What can hang from each mark:
J169: J430 J683 J755
J342: J430 J755
J423: J430
J693: J683
J430: J169 J342 J423 J693
J683: J342 J693

Every row comes from one small tree of marks. The marks that hang from a mark follow it in brackets, in the order of their numbers. Every link used is in the known rows. Which tree was each row made from?
Known rows:
J342{J430{J423}}: [ 2.34 -1.80 -1.11 -1.70  2.51  0.89  4.91  1.25  0.56 -2.35  0.32  2.59
 -0.24 -1.80 -4.06 -0.40 -0.83  5.23  1.53  0.29  0.93 -1.28 -0.19]
J693{J683{J342{J430{J169} J755}}}: [ 0.43 -2.69 -0.39 -4.14  5.44 -0.67  4.91  2.25  0.30 -0.51 -1.27  3.90
 -3.66  0.89 -1.88  0.48  0.19  5.36  4.34  2.07  1.41 -0.52  2.23]
J169{J430{J342} J683 J755}: [-1.74  0.26 -2.45  2.47  4.77 -1.44  2.19 -2.37  3.29 -1.22  2.19  2.05
  1.62  0.19 -4.62  1.79  0.13  4.29 -0.17 -2.01 -0.97 -1.30 -1.34]
J693{J683}: [ 2.66  0.19  0.74  1.00  5.82  0.34  2.16  1.48 -0.13 -1.28 -1.35  2.17
 -0.72  2.49 -0.21 -0.10  0.19  5.22  1.42 -0.51 -2.60 -2.02 -0.82]
J423{J430{J169}}: [ 1.84 -2.52 -0.31 -2.41  4.05  0.38  3.02  2.51  0.01 -1.76 -0.18  3.20
 -0.21  1.18 -2.24  0.89 -0.99  4.37  1.36 -0.10 -1.60 -1.21 -0.02]
J423{J430{J342 J693{J683}}}: [ 3.64 -1.80  0.04 -0.01  4.09  0.65  2.81  2.09  0.79  0.82  0.16  2.34
  0.31  2.67 -2.02  1.07 -0.77  4.78  3.69  0.51 -3.81 -2.29  1.00]
J693{J683{J342{J430 J755}}}: [ 0.83 -2.37 -0.31 -1.73  5.68 -0.45  5.45  1.82 -0.35  0.04 -1.03  2.67
 -3.15 -0.04 -2.90 -0.89  0.83  6.07  3.74  2.73  1.03 -1.28  0.44]
J430{J169{J683 J755} J342 J693}: [ 0.18 -0.85  0.33 -1.49  4.18 -0.19 -0.33 -0.74  2.59 -1.92  1.47  4.01
 -0.63  2.94 -1.12  2.94  0.66  2.53  1.39 -3.26 -1.83 -1.19  0.90]
J423{J430{J169 J342{J755} J693}}: [ 2.07 -3.82  0.05 -5.74  2.82 -0.28  2.42  3.83  1.03 -0.15  0.28  4.83
  0.04 -0.08 -3.15  1.91 -1.75  3.99  2.84  0.54 -1.44 -0.62  1.69]
J342{J430{J169{J683{J693}} J423}}: [ 1.08 -2.86 -2.49 -0.43  1.65  1.23  4.55 -0.35  0.36 -0.97  0.32  2.83
 -0.93 -1.13  1.00  1.01  0.47  5.51  1.46  1.37 -0.68  0.54  1.06]
J423{J430{J342{J755} J693{J683}}}: [ 3.19 -2.52  0.19 -1.99  3.47 -0.74  3.58  3.56  0.42  1.81  0.00  3.01
 -0.23  0.83 -2.05  0.32 -0.70  5.01  4.00  2.03 -2.97 -1.32  0.50]
J430{J169{J755} J342 J423}: [ 0.30 -0.40 -0.03 -2.28  2.52 -1.17  3.12 -0.25  4.34 -5.03  1.27  2.49
  1.19  0.34 -3.89  4.41 -2.13  2.98  1.81 -3.25  1.42 -1.05  1.40]
J430{J342}: [ 1.97 -0.51  0.76 -0.02  4.52  0.62  2.21  0.49  1.50 -3.43 -0.47  2.39
  1.40 -0.11 -3.28  1.09 -1.20  4.81  0.01 -2.45 -0.79 -2.11 -0.06]
J423{J430{J169{J755} J693}}: [ 0.98 -2.27  0.13 -3.59  3.99  0.20  1.07  2.61  1.00 -0.87  1.92  3.82
 -1.28  3.68 -3.09  1.69 -0.18  1.81  3.01 -0.88 -2.04 -1.06 -0.22]
J430{J169 J342{J755} J423}: [ 1.35 -1.84  0.23 -4.62  2.15 -1.40  3.99  1.81  2.54 -3.47 -0.54  3.76
  0.97 -2.47 -2.81  3.18 -2.73  4.88  1.55 -1.31  1.43 -0.16  1.84]
J430{J169 J693}: [ 2.47 -1.38  1.22 -4.03  5.23  1.37 -0.71  2.19 -0.30 -1.96 -0.55  4.75
 -0.91  2.88 -0.53  1.19 -0.66  3.44  1.53 -2.89 -2.26 -1.26  1.03]
J430{J693}: [ 2.97 -1.12  1.32 -1.71  5.56  1.48 -0.16  1.74 -0.97 -1.38 -0.42  3.68
 -0.48  2.07 -1.45 -0.35 -0.02  4.13  0.96 -2.30 -2.79 -2.04 -0.54]
J423{J430{J169 J342}}: [ 1.76 -2.49 -0.51 -2.01  3.23  0.03  3.57  1.84  1.92 -2.56 -0.11  3.10
  1.09  0.38 -3.51  2.45 -1.99  4.23  1.63 -0.72 -0.88 -1.37  1.25]
J683{J342 J693}: [ 0.76 -1.24  0.14  2.07  6.62  1.26  2.39 -0.70 -0.54 -2.52 -1.14  1.47
 -0.51  1.43 -0.45  1.21  0.53  5.11  1.17 -0.97 -1.39 -2.05  0.40]
J169{J430 J683{J342} J755}: [-2.85 -0.24 -2.21  2.57  7.45 -1.60  2.41 -3.40  1.42 -0.85  1.51  1.83
 -0.38  1.63 -3.99  1.38  1.66  4.27  0.99 -1.49 -0.33 -1.98 -0.87]
J423{J430}: [ 2.42 -2.12 -0.28 -0.22  4.30  0.49  3.64  2.18 -0.51 -1.09 -0.15  2.06
  0.27  0.34 -3.04 -0.55 -0.39  4.79  0.94  0.52 -2.10 -1.96 -1.72]
J683{J342{J430} J693}: [ 0.68 -2.37 -1.19  1.00  5.13  2.01  4.12 -0.15 -0.41 -1.69 -0.21  1.80
 -1.52  0.28 -2.22  0.05  0.78  5.20  1.93  1.04  0.22 -1.63  0.49]
J342{J430{J169 J693}}: [ 2.45 -2.60 -0.16 -5.30  3.95  2.23  0.97  2.70 -0.17 -1.29  0.32  5.14
 -2.01  1.73 -2.33  0.04 -0.25  3.47  2.13 -0.84 -0.82 -0.78  1.35]
J169{J430{J342} J755}: [-1.02  0.56 -1.72  0.64  4.81 -1.01  2.08 -0.70  3.65 -2.51  2.03  2.18
  2.36  0.51 -6.64  2.12 -1.27  3.64  0.51 -2.50 -0.12 -1.53 -0.90]

Write each row's tree:
[ 1.29 -3.74 -0.36 -5.00  3.97 -0.02  4.81  1.50 -0.61 -0.49  0.06  3.88
 -2.17 -1.71 -4.34  0.18 -0.17  4.96  4.08  1.19  1.90 -1.22  1.67] -> J683{J342{J430{J423 J693} J755}}
[ 2.21 -2.69  0.00 -2.24  6.41  0.23  2.69  1.57 -0.40  0.32 -0.81  3.37
 -2.38  4.92 -0.76  2.34  0.04  4.06  5.27  0.47 -2.78 -2.12  3.07] -> J423{J430{J169 J693{J683{J342}}}}
[ 0.68 -0.70  0.83 -3.30  4.29  0.28 -0.30  1.05  2.98 -3.12  1.52  4.17
 -0.17  3.13 -3.04  3.34 -0.84  1.82  1.93 -3.74 -0.77 -1.34  1.28] -> J430{J169{J755} J342 J693}
[ 0.26 -0.18 -1.90 -1.49  4.43 -0.70  1.34 -0.23  1.82 -1.01  2.64  3.05
  1.29  1.23 -5.12  1.98 -0.75  3.09  2.41 -2.32 -1.19 -1.05 -0.33] -> J169{J430{J423 J693} J755}
[ 1.41 -3.16 -1.10 -1.24  4.35  0.75  4.42 -1.62 -0.76 -0.49  0.25  3.03
 -2.12 -0.05 -2.05  0.47  1.39  5.34  3.37 -0.01  0.14 -2.00  1.92] -> J169{J683{J342{J430{J423 J693}}}}
[-0.18 -0.73 -3.14  4.22  4.34  0.25  2.31 -2.28  1.48 -0.23  0.65  1.73
  2.52 -0.65 -0.89  1.58 -0.12  5.90 -0.71 -0.61 -2.95 -0.89 -0.18] -> J169{J430{J342} J683{J693}}
[ 2.11 -1.92 -0.08 -2.51  2.90  0.00  1.60 -0.73  1.78 -2.10  0.22  4.03
  0.51  0.45 -0.17  3.42 -0.90  4.51  1.90 -2.87 -1.64 -0.95  2.89] -> J430{J169{J683} J342 J423 J693}
[-1.79 -1.97 -1.93  3.17  4.93  0.80  4.13 -2.40  0.57 -0.70  1.54  1.29
 -2.51  1.11 -1.57  0.22  2.99  4.26  1.87  1.16  0.09 -1.37 -0.87] -> J169{J683{J342{J430} J693} J755}
[ 2.82 -1.01  1.21 -2.17  4.55 -0.27  1.61  2.71  0.72  0.31 -0.64  3.69
 -0.64  1.18 -1.04  0.65 -0.48  4.84  2.91 -0.05 -2.57 -1.37  0.74] -> J430{J342{J755} J693{J683}}
[-1.09 -1.45  0.58 -1.51  6.78 -0.28  0.07 -1.59  0.74 -1.50  0.77  3.64
 -2.92  4.30 -0.69  2.70  2.01  2.80  2.62 -2.79 -1.15 -1.82  1.46] -> J430{J169{J683{J342} J755} J693}
[ 2.17 -2.99  0.23 -5.09  3.69  1.15  2.34  3.80 -1.13  0.39  0.29  4.76
 -1.99 -1.12 -3.28 -2.34  0.25  4.60  1.89  1.41 -0.55 -0.73 -0.87] -> J342{J430{J693} J755}
[ 1.25 -3.11 -0.36 -4.29  2.58 -1.04  4.29  3.25  1.64 -1.57  0.00  3.77
  0.32 -1.43 -3.58  1.70 -2.10  4.76  1.68  0.90 -0.08 -0.32  0.71] -> J423{J430{J169 J342{J755}}}
[-0.03 -0.40 -2.32  2.14  4.93 -0.70  2.38 -1.82  1.61 -1.03  0.45  2.56
  2.30 -0.77 -3.26  1.18 -0.35  5.96 -0.65 -1.59 -1.78 -1.36 -0.25] -> J169{J430{J342} J683}
[-0.22 -0.59 -0.43 -0.78  3.46 -1.20  2.77 -1.17  2.36 -3.00  1.16  2.71
 -0.76  1.02 -0.77  2.65  0.25  3.57  1.07 -1.98 -0.09 -0.62 -0.39] -> J430{J169{J683 J755} J423}
[ 2.90 -2.90  0.04 -3.92  4.19  1.10  1.34  3.06 -0.54 -0.35  0.31  4.27
 -0.67  2.55 -1.74  1.01 -0.74  3.60  2.44 -0.58 -2.92 -1.47  0.84] -> J423{J430{J169 J693}}
[ 1.16 -3.61  0.26 -4.50  5.39  0.91  3.26  2.11 -1.27  0.08 -0.08  4.26
 -3.01 -0.39 -4.06 -1.12  0.66  4.58  3.31  1.26  0.87 -1.43  0.84] -> J683{J342{J430{J693} J755}}
[-0.05 -1.60 -0.42 -1.68  2.97 -0.61  3.25  1.39  3.48 -2.84  1.70  2.53
  0.65  1.37 -4.81  3.26 -1.37  2.78  1.90 -1.12 -0.12 -1.12  0.38] -> J423{J430{J169{J755} J342}}
[ 0.23 -1.68 -1.10 -3.70  2.17  0.00  4.30  1.01  2.74 -3.39  1.83  3.26
 -1.09 -0.01 -4.52  1.74 -0.77  2.96  2.46 -0.68  2.18 -0.34  0.41] -> J342{J430{J169{J755} J423}}
[ 0.53 -2.98 -1.86 -1.77  3.39  1.12  5.19 -0.31  0.82 -2.83 -0.20  2.47
 -1.27 -0.24 -1.74  2.60 -0.55  4.99  3.27  0.61  1.56 -0.65  3.23] -> J683{J342{J430{J169 J423}} J693}
[ 2.64 -1.84  0.77 -3.87  2.67 -0.49  2.76  1.84  1.33 -1.60  0.05  3.71
  0.97 -2.00 -3.10  1.51 -1.96  4.62  2.37 -1.34 -0.25 -1.10  0.99] -> J430{J342{J755} J423 J693}
[-0.40 -0.35 -0.65  3.95  4.58  0.39  1.53 -1.34  0.61 -0.97  1.04  1.16
 -0.72  1.77  0.91  0.20  2.23  3.98 -0.09 -0.53 -2.61 -1.01 -2.83] -> J169{J683{J693} J755}
[ 0.62 -1.16 -1.09 -1.89  7.70 -1.19  1.95  1.02 -0.46  1.79 -0.53  3.62
 -1.27  2.10 -2.47  0.69  0.17  5.31  4.21  0.57 -1.91 -1.45  1.47] -> J169{J430{J693{J683{J342{J755}}}}}
[ 0.92 -1.75  0.89 -4.19  3.79 -0.66  2.32  2.42  1.78 -2.89 -0.80  4.28
  0.22 -1.19 -2.54  1.94 -1.92  4.71  0.76 -1.55  0.38 -0.33  0.88] -> J430{J169 J342{J755}}
[ 3.58 -0.33  1.11 -0.25  5.12  0.82  0.88  1.40  1.00 -0.86 -0.66  2.91
  0.03  2.98 -0.94  1.29 -0.23  4.51  2.67 -1.62 -3.26 -2.34  1.30] -> J430{J342 J693{J683}}
[ 1.64 -1.41  0.38 -2.28  2.52 -1.20  4.59  1.25  1.86 -2.87 -0.36  2.61
  1.50 -3.30 -3.75  1.58 -2.18  5.52  1.30 -0.69  0.91 -0.93  0.00] -> J430{J342{J755} J423}
[ 0.56 -3.15 -0.77 -3.49  3.77 -0.69  6.65  0.96  0.14 -1.86 -0.31  2.77
 -1.57 -3.20 -4.91  0.12 -0.48  5.74  2.89  1.56  3.16 -1.05  0.72] -> J683{J342{J430{J423} J755}}
[ 0.93 -0.28 -2.42 -0.05  3.50 -1.02  3.68 -0.87  2.77 -2.73  0.69  2.26
  3.58 -1.94 -5.44  2.74 -2.69  5.50  0.97 -2.18  0.02 -1.36  1.06] -> J169{J430{J342 J423}}
[ 1.50 -0.58 -1.78 -0.24  6.70 -1.02  2.93 -1.03  0.70  0.21 -0.01  2.55
  0.00  2.54 -2.82  2.59 -0.67  5.17  4.67 -1.02 -1.70 -2.01  3.05] -> J169{J430{J423 J693{J683{J342}}}}
[ 0.71 -1.03  1.03 -0.48  7.00 -1.25  3.81  1.20 -0.53 -0.60 -1.65  2.23
 -2.26  1.24 -1.04  0.26  0.41  5.76  3.20  0.85 -0.41 -1.89  0.31] -> J693{J683{J342{J755}}}
[-2.00 -1.00  0.16  0.00  6.66 -1.10  1.93 -2.01  1.41 -2.81  0.42  2.65
 -2.19  2.88 -1.29  2.75  1.65  3.43  1.63 -2.31  0.22 -1.83  0.55] -> J430{J169{J683{J342} J755}}
[ 2.04 -0.86 -1.73 -1.80  4.60  0.12  1.72  0.53  0.43 -0.63  0.81  3.47
  1.55  0.23 -3.81  1.23 -1.48  4.64  1.87 -1.93 -1.94 -1.29  0.67] -> J169{J430{J423 J693}}
[ 0.17 -1.81 -2.40  0.27  6.21 -0.74  2.63 -2.84 -0.20  0.13  0.47  2.98
  0.31  0.66 -2.58  2.23  0.43  5.41  2.45 -1.65 -1.58 -1.85  1.92] -> J169{J430{J423 J693} J683{J342}}
[ 3.24 -1.27  0.75 -2.63  3.10 -1.01  3.11  2.04  1.34 -0.37 -0.50  3.14
  0.16 -0.28 -1.46  1.70 -1.40  5.09  3.92 -0.07 -1.51 -1.02  1.67] -> J430{J342{J755} J423 J693{J683}}
[ 1.47 -1.52 -0.59  0.31  6.09  0.65  4.82  0.33 -0.09 -1.07 -0.84  2.12
 -2.56  1.97 -2.62 -0.19  0.87  5.47  3.47  1.30  0.21 -2.29  1.09] -> J693{J683{J342{J430}}}
[ 0.61 -1.23  0.00 -2.37  3.53 -0.61  0.84 -0.62  1.42 -1.79  1.49  3.86
 -1.14  2.28 -0.35  2.71  0.72  2.72  2.23 -2.53 -1.46 -0.71  0.48] -> J430{J169{J683 J755} J423 J693}
[ 0.09 -2.01  0.25  0.31  5.91  0.16  3.10  0.63 -0.85 -1.23 -1.26  2.00
 -0.98 -0.42 -0.65  0.45  0.46  5.36  1.50  0.68 -0.47 -1.14 -0.22] -> J683{J342{J755} J693}
